Each row was made from one small tree. Brackets hold a mark, then the marks that hang from it, in the order of their numbers. Every link used is in the known rows. Write each row's tree.
Known rows:
[Q291 [Q836 [Q98 Q394] Q142 [Q157 Q664]]]: [ -3.0   8.7  -6.7   2.2 -23.7  -3.5 -21.0 -13.1   0.4  43.0   2.2 -16.9
   9.4 -19.0 -31.6 -21.6   8.3 -52.2]
[Q291 [Q836 Q142 Q157]]: [-11.5 -10.9 -13.9  20.1  23.5 -10.5 -14.0   2.7   8.5   4.3   4.8 -27.2
   6.6 -11.6 -12.3 -21.4  -2.6 -32.7]
[Q836 Q98 Q157]: [ -2.0 -24.7   2.5  28.4  -5.6 -18.5   4.6  29.1  -4.7  18.1  11.2 -34.1
  -3.9  -7.9  -5.4 -26.7  -7.7  10.5]
[Q157 Q664 [Q836 [Q98 Q394] Q142 Q291]]: [  3.3  -7.3   1.7 -16.0 -18.9  -2.8 -36.8 -19.3  -3.3   8.2   2.0  -5.0
   5.6 -26.6   8.9   8.1   7.9 -21.1]
[Q98 Q394]: [-19.2 -20.4 -11.4  26.0  12.4 -24.2 -12.9   3.6  16.3  49.9  11.0  20.7
  27.4 -18.8  -4.0   5.9 -14.9  21.4]
[Q98 Q394 [Q836 Q142 [Q157 [Q664 Q187]] Q291]]: [ -2.4 -20.3  -5.3 -19.2  -0.6   0.9  11.0 -29.9 -15.7   5.7  -8.9  -3.7
  -1.3   6.2   1.2 -10.4  -2.2  -7.9]
[Q187 Q664]: [-32.9  18.0  -7.4  22.8   1.9  -5.2  12.7  27.9  -6.4  19.5  20.8  59.1
  -6.6 -14.0   4.2  -3.2 -28.1   3.3]
[Q291 [Q836 [Q98 Q394] Q142 Q157]]: [  7.0  -8.5 -19.2  11.2   8.2 -17.1 -40.2 -15.9  -5.2  35.5  -2.6 -43.8
  17.2  -8.1 -27.9  -9.2  18.2 -21.1]
[Q157 Q664 [Q836 Q291]]: [ -9.9 -49.1  19.3   0.5  12.9   4.6   7.2  18.3  16.2  -4.6  15.9  29.7
   2.1 -37.8  29.1  -4.5  -9.0  -3.5]
[Q157 [Q664 Q187]]: [-28.1  10.3   5.5  19.5 -23.2   7.3  61.4  17.5  14.2  36.8  26.2  44.9
 -15.7 -11.1  -0.6 -17.7 -54.0 -18.8]
[Q836 [Q98 Q394] Q142 [Q157 [Q664 Q187]]]: [-13.8  29.8  -6.9   4.5 -49.0  -6.0  25.2 -12.1 -12.3  43.2   7.1 -14.1
 -13.4   1.7 -22.3 -34.4 -34.0 -44.4]
[Q98 Q394 [Q836 Q157]]: [ -1.7 -62.8   2.7  17.5  52.4 -31.5 -17.4   4.8  11.4  31.0   1.6 -18.8
  32.8  -9.9  -3.6  -0.5  10.5  40.4]
[Q836 Q98 Q291]: [ 10.7 -21.4  -7.8   7.2 -18.3  -1.7 -12.3   9.9 -18.4   1.9   2.9  -7.8
  -7.4  -6.0   9.7   9.6  12.5  31.4]
[Q394 [Q98 [Q836 Q142 [Q157 [Q664 Q187]] Q291]]]: [ 17.9  17.3   8.9  -6.4  -5.4  19.9  26.0   5.1 -21.7 -41.1  -1.7 -36.2
 -15.3  20.5   5.4  -7.5   9.7 -10.6]
[Q394 [Q98 [Q836 Q142 Q157 Q291]]]: [ 25.4  -6.1  -1.2   4.5  24.5  -2.5 -30.9  10.0 -19.1 -55.2 -10.4 -66.8
   7.1  15.8  10.4   7.5  39.9  21.9]
[Q664 Q187]: [-17.5  -7.8  -7.2  28.7   7.2  -8.2  42.3  13.7   7.5  29.3  20.5  15.9
  -7.9  -0.7   2.9  -5.2 -42.6  11.4]
[Q664 [Q98 Q394 [Q836 Q142 Q157 Q291]] Q187]: [ 21.9 -11.7  -3.5 -27.8  23.2   4.8   2.5 -30.9  -5.4 -24.0 -27.3 -15.9
   1.8  31.4   1.2   7.5  18.0  18.2]

Write each row's tree:
[ 11.4  35.8  -3.3  21.9  19.5  -7.6 -30.1  13.2   8.0 -25.2   7.5 -44.7
  11.9   9.7  -2.4  29.6  15.8  16.7]
[Q394 [Q98 [Q836 Q142]]]
[ -7.6  55.4  -5.7 -15.8  13.4   3.1 -26.7 -13.6   7.3  -4.7  -9.5  47.2
   7.9  11.7  -9.1  32.4   9.6   3.7]
[Q187 [Q664 [Q98 Q394 [Q836 Q142]]]]
[ 12.5 -16.9  -4.4  -2.1   5.8  -7.1 -39.0  -4.8  -9.6 -26.8   3.5 -39.6
  -7.7 -12.6  19.9  12.4   9.6   1.3]
[Q157 [Q836 Q98 Q142 Q291]]
[-0.1 -6.2 13.5 -6.8 39.5 -3.8  2.0 12.8  4.9  6.9 -7.5 41.3 14.9  6.8
 -7.4  4.3 15.6 25.0]
[Q187 [Q664 [Q98 Q394 [Q836 Q157]]]]
[ 10.6   4.0   9.8 -23.1  22.0  22.1   1.6  12.7  -7.6 -36.9  -9.7  60.7
  -8.6  11.2  15.7  31.7  26.3  37.2]
[Q187 [Q664 [Q98 [Q836 Q291]]]]
[ -4.9 -26.3  -2.6 -18.6  -2.4  -5.9 -27.5 -22.1  -7.1  -1.1 -12.1  -7.1
  13.8  -9.5   2.9  -6.9  18.2  -6.0]
[Q98 Q394 [Q836 Q142 [Q157 Q664] Q291]]
[  9.9  -2.6  26.2  19.7  16.4   7.6  54.7  35.9   3.4  -0.3  18.2 -20.0
  -3.4   8.5  -4.6 -13.7  -9.0   5.0]
[Q394 [Q98 [Q836 [Q157 [Q664 Q187]]]]]
[  6.7 -13.2 -21.4  -4.1 -21.3 -15.9 -40.9 -19.7 -29.3   7.0 -15.5 -42.4
   4.5   0.6  -4.1 -12.2  18.2   2.1]
[Q836 [Q98 Q394] Q142 Q157 Q291]
[  5.6  -7.0 -14.6   1.2 -27.0  -7.0 -24.2  -1.4 -30.1 -22.5  -8.1 -50.1
 -15.7   3.9   4.0 -20.8  10.0  -5.0]
[Q836 Q98 Q142 Q157 Q291]
[ 20.6  10.6  -9.6 -28.5  14.6  12.0  -4.9 -38.3   0.5 -17.5 -22.7   7.1
   2.1  29.5   2.2  37.2  15.8  25.9]
[Q664 [Q98 Q394 [Q836 Q142 Q291]] Q187]
[  6.6  28.1  11.0 -31.0 -23.6  26.6  -7.7  -9.7  16.0 -45.1 -14.1  25.6
 -10.8   5.9   9.4  20.7  16.4 -10.2]
[Q157 [Q664 [Q98 [Q836 Q142 Q291]]]]
[-22.2   1.2  -3.7  -3.8 -39.1   4.5   2.7   2.5  -8.6 -17.7  -2.2   1.4
 -13.8 -13.5   9.0 -37.3 -14.1 -39.5]
[Q836 Q142 [Q157 Q664] Q291]
[ 16.0  12.1  11.2  -4.8  -7.8  12.0 -11.4  12.8 -12.6 -47.5  -5.1 -40.1
  -0.6   4.8   6.7  -4.6  28.7  -8.5]
[Q394 [Q98 [Q836 Q142 [Q157 Q664] Q291]]]
[ 12.0  -0.5  14.5   3.2  30.1   8.3  39.1   9.0  26.2  -5.7   2.8  16.6
  -6.1  20.7   0.4  23.4 -10.3  33.3]
[Q664 [Q98 Q836] Q187]
[-15.1  34.8  19.1   3.7 -31.7  24.8  73.2  19.8  30.6  13.9  12.1  60.0
 -19.8   2.4  -3.9 -10.8 -43.6 -22.9]
[Q157 [Q664 Q98 Q187]]
[ 19.4  17.1  -3.2 -24.1   8.3  19.6  11.4 -21.0   0.9 -46.3 -16.1   0.4
 -18.4  32.5  10.3  29.6   6.8  18.2]
[Q664 [Q98 [Q836 Q142 Q291]] Q187]
[ 11.4 -43.9  -2.1   9.2  -9.1  -7.3  -4.1  16.9 -24.5  -4.6  -1.8 -32.6
  -7.5  -3.9   8.2 -19.7  14.3  22.9]
[Q836 Q98 Q157 Q291]
[ -5.4  41.3   9.5 -16.6 -15.9   6.9 -15.3 -15.9  35.7   4.6  -8.2  31.5
  13.4  -1.3 -12.8  22.0   3.0 -15.7]
[Q157 [Q664 [Q98 Q394 [Q836 Q142]]]]
[ -3.6   3.5  -9.6 -12.3 -54.7  -2.2 -21.4 -16.0 -23.7  13.2  -9.8 -14.6
  -2.7  -9.7  -6.8 -25.0   8.4 -28.9]
[Q836 [Q98 Q394] Q142 [Q157 Q664] Q291]
[ -2.6  12.0   0.1   7.6   5.7   3.0  37.7  -1.9  23.9  34.7   0.1  38.3
   7.6  11.1  -9.8   9.8 -24.5  14.9]
[Q664 [Q98 Q394] Q187]
[-26.4  13.9   8.9  10.5   1.2   2.1  33.6   3.0  22.0   8.3  26.0  12.8
 -16.3 -18.5   9.3 -14.4 -55.4 -46.8]
[Q157 [Q664 Q187] [Q836 Q142]]
[-1.7 16.8  7.1 -8.2 31.6  3.0 -6.4  5.5 12.1 13.2 -3.3 64.9 16.1  4.4
 -6.0 33.7 13.7 32.8]
[Q187 [Q664 [Q98 Q394 Q836]]]
